What can hang from each mark:
B: H K N
D: B
H: F V X
K: S
V: H
F: N
S: D H K
X: H N
N: S V X

Every row comes from one small tree of marks. Brackets hold a mark, then the marks that hang from it, in alphabetical order. Every link used is in the known rows. Which tree was each row made from?
In the rows, zero is written as 128.
Known rows:
[X N]: [115 179 114 157 147  80 126 151 106 118  95 136 110 125 125 143  92 122
  87 128 181 109 135 171 142 130  91 131  87 114 107 115 135 170 124 156
 142 143 127 108 124 112 131 136 140 117 111 115  82 122 108 123 110 101
 123  98 109 143 115]
[F [N [S D K] V [X H]]]: [168 111  37  94 102 131 117 158 109  82  55 163 134  43  93 171  97 159
 135 110 175 148 136 122 117 124 105 134  56  86 147  65 171 221 135  71
 163 127 163 145 106  89 134 175 114 106  79 110 112 133 115 153  91 138
 158  86  92 148 114]
[H [F N] V]: [110 185  92 174 154  98 108 120  96 116 103 172 128 117 137 151 140 109
 101  94 189 165 174 158 139 182 127 158  86 100 131 145 153 178 148 141
 124 156 107 117  95 109 128 125 143 159 110 124  91 121 103 134 132 125
 147 105 125 115 118]
[F [N [S K] [V H] X]]: [178 123  32  74 118 140 125 150 106  98  28 161 155  56 116 184  85 155
 146  99 170 122 139 140 119 133 109 146  77  78 160  87 178 218 136  69
 167 124 151 136  91 111 153 138 114  99  73 134 113 147 105 139  75 136
 167 106  94 145 120]
[N [S D] V [X [H F]]]: [147 156  64 112 107 124 110 107 115  94  39 174 133  87  89 159 133 155
 115 128 179 124 126 141  82 133 107 118  78  68 149  67 165 225 140  90
 161 109 149 151 138 100 103 147 111 113 101 121  79 140  89 143  81 139
 178  87 106 117 109]
[V [H [F N]]]: [125 171  64 153 146  99 106 132  89 117  91 157 139 117 119 145 108  97
 111 104 183 134 167 187 142 149 130 153  97  94 125 115 150 175 153 135
 117 147 123 107  94 118 154 131 121 147 108 138 111 122 110 136  93 111
 148 113 136 132 121]
[B [H F V X] [K S]]: [ 81 199 110 153 158  98 111  75  71 157  95 157 111 121 110 164 172  73
  76 106 150 131 177 162 143 193 165 165  99  81 132 137 122 155 190 126
 124 130  94 154 122 100 104 135 190 231 112 139  35 146  96 154 143 112
 153  90 127  79  98]
[S [D [B N]] [H V] K]: [139 126 119 125 115  82  77 123 107 122 114 153 109  43 101 181 136  87
 106  81 156 143 165 148 155 156 168 137  65 122 111 132  98 166 165  94
 123 160 120 151 103 112 151 213 150 202  92 127 106  94 115 137 152 116
 126  75 125 150  80]
[F [N [S [H V X] K]]]: [134 117  70 135 137 106 110 128  92 108  61 193 121  48 109 185 116  98
 106  87 171 174 170 131 151 206 145 143  59  99 131 136 139 172 140  72
 133 159 113 113 102  97 123 179 145 177  99 125 102 116 109 149 143 121
 157  85  96 143 119]
[S [H V] K]: [128 141 108 137 120  93 105 133 111 111  89 173 112  55 127 172 108 102
  93  93 158 153 157 150 150 173 150 140  64 122 117 149 112 163 143 103
 137 133 106 103 122 105 138 185 151 167 103 124  98 111  97 114 136 127
 127  70 118 172 115]
[S [D [B K]] [H F [X N]]]: [109 158 128 136 106  82  87 106  91 144 103 144 101  85  74 180 143  74
  97 104 171 120 161 164 133 182 153 139  88 105  93 104  94 149 166 110
  94 141 129 143 126 101 112 187 125 213 132 122  85  83 123 153 134  90
 145  76 138 110  82]
[X [H F] [N [S K] V]]: [124 153  83 133 122 112 131 128 115 127  51 165 140 110  92 153  92 144
 105 125 172 127 117 140  85 133 127 140  66  85 127  84 128 215 152 103
 140 132 153 145 121 102 105 146 124 110 110 114  63 133 127 163 103 110
 166 103 116 110 128]
[H X]: [110 172  98 158 158  90 112 133 101 113  85 148 111  96 130 149 122  99
  80 123 170 118 150 168 151 167 100 124  87 114 124 117 132 152 125 134
 137 146 100 100 134 113 121 144 146 145 115 121  97 125  94 115 123 117
 130  78 116 135 113]
[S [H [F N] X]]: [120 154  84 163 136  92 107 117  92 106  98 170 110  94 111 159 130  76
  93  93 190 174 187 167 153 197 133 141  75 111 127 133 132 141 143 117
 122 149 119  95 100 102 126 165 129 178 124 128 113 116 103 134 136 124
 164  83 123 129 119]
[K [S H]]: [116 160 103 142 138  83 119 127  98 113  98 139 103  87 130 159 106  91
  76 121 160 130 151 163 156 147 117 131  97 130 122 127 113 139 145 130
 162 118 110  88 144  95 165 186 162 136  88 136  90 147  83 103 116 134
 124  73 104 167 120]
[N [X H]]: [129 177  87 150 126  95 126 150 105 101  76 137 112 107 115 139 100 144
  93 132 169 108 133 169 133 121  92 127  77 115 122  85 153 182 132 129
 157 116 126 113 136 106 117 133 122  99 106 112  95 134  95 122  88 131
 144  86 116 160 117]
[F [N S]]: [123 141  74 141 172 115 133 152 102 101  75 159 125 107 144 150 102 125
 115 116 180 140 156 152 137 147 101 146  91 108 142 107 166 181 123 127
 143 152 124 103 109 108 143 139 137 120  89 128 105 133  95 144 102 121
 134 103 100 136 123]
[D [B K]]: [102 168 121 130 162 104 113 151 108 140 106 111 110 109 144 159 133 107
 107 108 149  91 158 168 145 146 117 159 110 134 125 102 131 159 158 129
 120 135 107 129 134 117 142 139 142 157  99 126  88 116 101 132 105 116
 111  93 133 133 103]
[D [B [N V]]]: [132 164 114 123 163 104 112 135 119 132 109 112 120 122 133 159 136 117
 111 100 155  95 148 157 132 123 101 141 104 121 148 100 141 185 146 124
 146 141 140 154 109 129 148 137 141 138  87 130  88 145  97 121 126 129
 134  96 111 110  96]
[H F [X [N V]]]: [114 189 104 151 137  94 114 104 105 124  74 156 120 128 107 159 130 114
  87 116 183 127 138 155 117 170  95 126  86  85 128 117 130 181 135 129
 135 139 139 131 117 114  96 125 133 145 129 112  70 134 107 124 130 110
 165  92 114  89 111]
[D B]: [107 164 117 152 166  99 108 150 111 126 104 131 116 108 142 160 123 116
  92 116 158  98 145 167 136 146 101 139 102 132 125 111 126 163 143 139
 127 142 109 113 138 121 142 141 132 134 103 127  93 123  97 120 105 120
 116  82 132 144 104]
[X [H F] [N S V]]: [119 173  93 147 135 113 133 124 108 129  55 164 136 138  96 142 103 148
 103 134 179 111 120 150  87 134 101 135  87  79 132  73 137 218 142 115
 145 132 160 143 132 110 100 126 121 104 118 118  55 146 112 159  96 107
 168 114 104 103 126]
[S D H]: [137 136 102 132 118  93  95 142 111  89 100 154  98  57 113 155 110  95
  91 112 176 140 156 168 154 148 129 114  79 125 113 116 119 148 125 115
 137 134 120 100 134  97 150 201 137 158 100 133 117 107  84 110 110 116
 116  69 116 169 102]
[X [N [S K] [V [H F]]]]: [136 151  72 107 121 119 124 114 109 134  34 171 154  97 102 169  85 130
 122 112 174 107 119 150  93 139 137 142  83  70 132  99 133 214 147  91
 136 130 147 144 110 122 132 139 123 122 102 130  73 137 119 151  91 105
 168 115 116 116 124]
[S D [H V]]: [133 144 113 138 111  89  90 128 106 102  96 174 103  56 109 164 129 102
  92 103 173 148 158 155 155 167 137 121  78 112 114 132 113 163 131 107
 133 139 117 112 133 101 138 189 146 180 106 130 101 112  87 107 128 117
 121  73 109 164  97]
[X H [N S]]: [113 165 101 165 145  96 135 153 104 123  67 152 118 129 100 136  79 147
  94 148 174  96 119 166 118 120  98 132  86 106 112  74 133 192 132 128
 144 140 145 120 139 106 111 141 126  98 117 113  65 132 113 158  92  92
 139 113 103 140 124]

Which tree is each row?
[145 165  84 147 113 100 108 112  93 104  83 183 117  84 115 172 137 112
 111  84 196 173 178 156 135 184 128 147  71  93 138 142 163 179 143 114
 144 128 124 117  93 102 126 141 124 158 107 127 104 116  92 128 125 143
 174  91 106 141 117]
[S [H [F [N X]] V]]
[126 150 111 153  86  72  79  97  95 121  81 197 111  48  71 181 128  78
  81  96 185 169 150 146 136 203 168 122  50  89  88 148  89 163 151 102
 111 150 115 130 112  95 103 204 143 207 131 119  84  87 124 137 160  97
 158  65 130 132  97]
[S D [H F V [X N]] K]
[134 145 109 116 124 104  98  69  96 121  78 172 111  89  98 163 153  83
 116  95 175 150 183 155 130 162 189 142  78  81 135 122 133 186 161  92
 128 139 117 160 101 106 116 175 160 214  96 139  79 100  90 165 146 114
 157 103 113 100  95]
[B K [N [S D [H F V]]]]
[140 139  67 124 121 111 132 143 111 100  43 161 124  71 116 150  85 156
 105 128 160 112 126 148 107 127 116 136  60  98 136  87 153 197 137  99
 161 120 124 121 128 102 118 154 129  95  93 114  91 125 103 148  86 132
 152  86 109 161 124]
[N [S K] [X H]]
[126 151 114 147 107  89  97  92 101 115  64 200 115  83  88 176 128 111
  98 116 195 146 140 151 110 175 148 120  73  78 107 127 118 191 138 109
 129 147 133 134 126  99 109 175 133 175 120 135  69 105 104 147 125  95
 157  92 103 127 106]
[X [N [S D [H F V]]]]
[123 154 104 114 175 115 134 111 104 121  78 129 116 128 137 143 115 104
 117 118 158 107 171 166 137 120 135 150  97 105 139  94 160 179 147 124
 150 138 112 140 105 118 133 133 166 148  80 127  81 127  92 155 119 112
 131 113 102 109 107]
[B K [N S]]
[129 169  78 138 153 117 119 132 107 107  98 152 131 118 139 150 132 112
 113  93 187 160 168 156 131 154 106 152  90 102 149 119 161 184 139 129
 140 141 136 121  99 111 139 128 132 132  95 124 103 141 101 123 113 137
 151  97 118 109 118]
[H [F [N V]]]
[151 153  82 140  92  96  90 108  95  91  89 188 112  56 101 177 144 105
 116  87 205 183 174 150 137 184 140 136  63  87 126 138 158 182 141 105
 142 134 128 128  98  91 130 174 122 173 104 123 113 105  95 129 124 139
 169  76 110 147 100]
[S D [H [F [N X]] V]]
[154 166  86 106 147 107 117 130 106 119  83 123 132 115 113 145 106 113
 114 107 162  89 149 176 150 109 113 131 100  99 139  95 145 194 139 117
 156 131 144 146 103 129 155 130 142 136  92 138  95 152  97 115 104 112
 145 116 108 123 108]
[B [N [V H]]]
[126 117 110  98 132 116 102 132 109 120  85 141 106  64 109 177 130 100
 117 109 151 111 160 155 129 149 144 139  98 117 129  88 119 169 154  84
 120 128 125 131 145  99 145 194 130 177  91 137  98 101  92 153 100 108
 119  83 117 148  91]
[N [S [D [B K]] H]]
[124 108  88 129 149 121  96 152 102 128 101 183 128  55 113 191 135 114
 127  86 165 157 164 141 133 171 158 161  75  97 132 119 140 196 162  88
 107 173 139 162 100 106 142 172 137 197  88 140  87 116 127 175 118 106
 134  90 121 128  80]
[F [N [S [D [B [H V]]] K]]]
[136 162  66 151 134 114 128 145  89 105  54 173 125 103 106 157 114 162
 120 120 180 133 145 141 127 143  98 145  76  90 137  90 179 214 137 105
 159 136 139 130 112 102 110 122 122 110 104 117  86 139 102 154  98 133
 165 113  89 142 120]
[F [N S [X [H V]]]]
[177 117  61  87  76 115  98 121 114  81  81 171 124  29 101 187 122 108
 125  75 192 188 171 136 126 163 140 138  50  94 142 119 153 185 143  79
 153 121 148 133  90  89 146 198 115 152  84 120 131 114 105 126 114 149
 168  63 110 144 105]
[S D [H [F [N V X]]] K]
[112 186 124 177 119  74 100  96  90 134  82 182 109 106  89 168 138  89
  76 105 187 144 152 161 135 199 132 127  73  92 103 148 107 162 141 123
 123 145 121 119 117 106  91 152 138 188 141 120  64 114 106 133 150 100
 166  90 116 118 110]
[S [H F V [X N]]]
[135 160 109 131 122  94 121 131 104 119  81 150 106  93  96 175 110 110
  89 112 175 122 140 155 146 163  95 111  76 109 119 108 116 169 119 105
 150 127 157 118 128 106 115 160 133 146 121 119  86 140 101 113 128 109
 151  85  89 132 113]
[S [H [X [N V]]]]
[154 141  75 128  97 101 101 125 102  80  90 169 107  60 106 166 123 102
 111  95 206 176 174 160 135 162 131 131  64  98 129 117 158 165 138 116
 143 131 135 110  96  91 142 181 113 153  96 129 132 105  95 131 109 140
 164  77 117 153 103]
[S D [H [F [N X]]]]
[ 98 189 107 145 132  84 102  75  75 143  83 164 106  94 101 173 164  68
  77 102 152 142 174 152 152 202 163 150  96  94 120 144 107 148 180 109
 131 122  91 126 134  94 114 173 180 212 112 132  58 133  91 134 153 125
 153  80 119 110 117]
[B [K [S [H F V X]]]]
[131 179  78 147 115  89 111 101  83 111  81 175 114  88 114 178 144 108
  99  95 187 166 170 142 138 180 129 153  83  90 134 149 153 170 163 116
 162 120 117 121 101  94 142 159 148 152  91 130  88 141  90 125 128 153
 173  85  98 141 121]
[K [S [H [F [N X]] V]]]
[125 157  60 136 162 132 122 109  99 105  53 180 140 114 122 167 140 114
 113 101 185 156 161 139 114 181 105 139  91  79 160 108 167 197 139 102
 142 149 136 130 102 111 110 127 132 145 103 127  90 146 100 146 119 129
 177  96 103  82 122]
[H [F [N S V]] X]
[ 89 190 110 143 160  97 117 108  72 154  99 147 100 110 110 165 157  83
  81 112 140 117 170 162 163 177 144 157  99  96 124 128 126 157 172 121
 137 127 105 145 131 104 116 146 195 221 104 137  45 156  97 141 141 110
 134  93 111 104  96]
[B [H V X] [K S]]
[155 110  60 105 125 125 104 132 106  86  66 177 120  47  91 183 124 107
 116 103 180 164 159 133 150 175 112 115  75  89 146  94 149 183 121  71
 146 142 155 120 115  94 137 191 126 164  95 129 113 135  93 136 122 124
 156  80  83 127 107]
[F [N [S D [H X]] V]]
[ 94 171 119 170 143  94  72  98  93 143 107 180 114  93  94 179 183  85
  86  95 170 136 163 165 123 205 155 137  88  84 122 131 110 169 167 114
  94 160 115 162 125 113  98 152 141 240 129 146  67 110 108 149 137 103
 150  73 146  91  69]
[S [D [B [H F V X]]]]
[151 115  63 115  98 109  90 117 104  92  92 178 119  30  87 181 132  75
 105  75 185 199 175 137 146 193 149 139  51  97 131 124 126 165 147  79
 125 143 139 125  94  88 137 211 129 188 100 121 125 107 114 135 143 133
 161  58 119 126 104]
[S D [H [F [N V]] X] K]
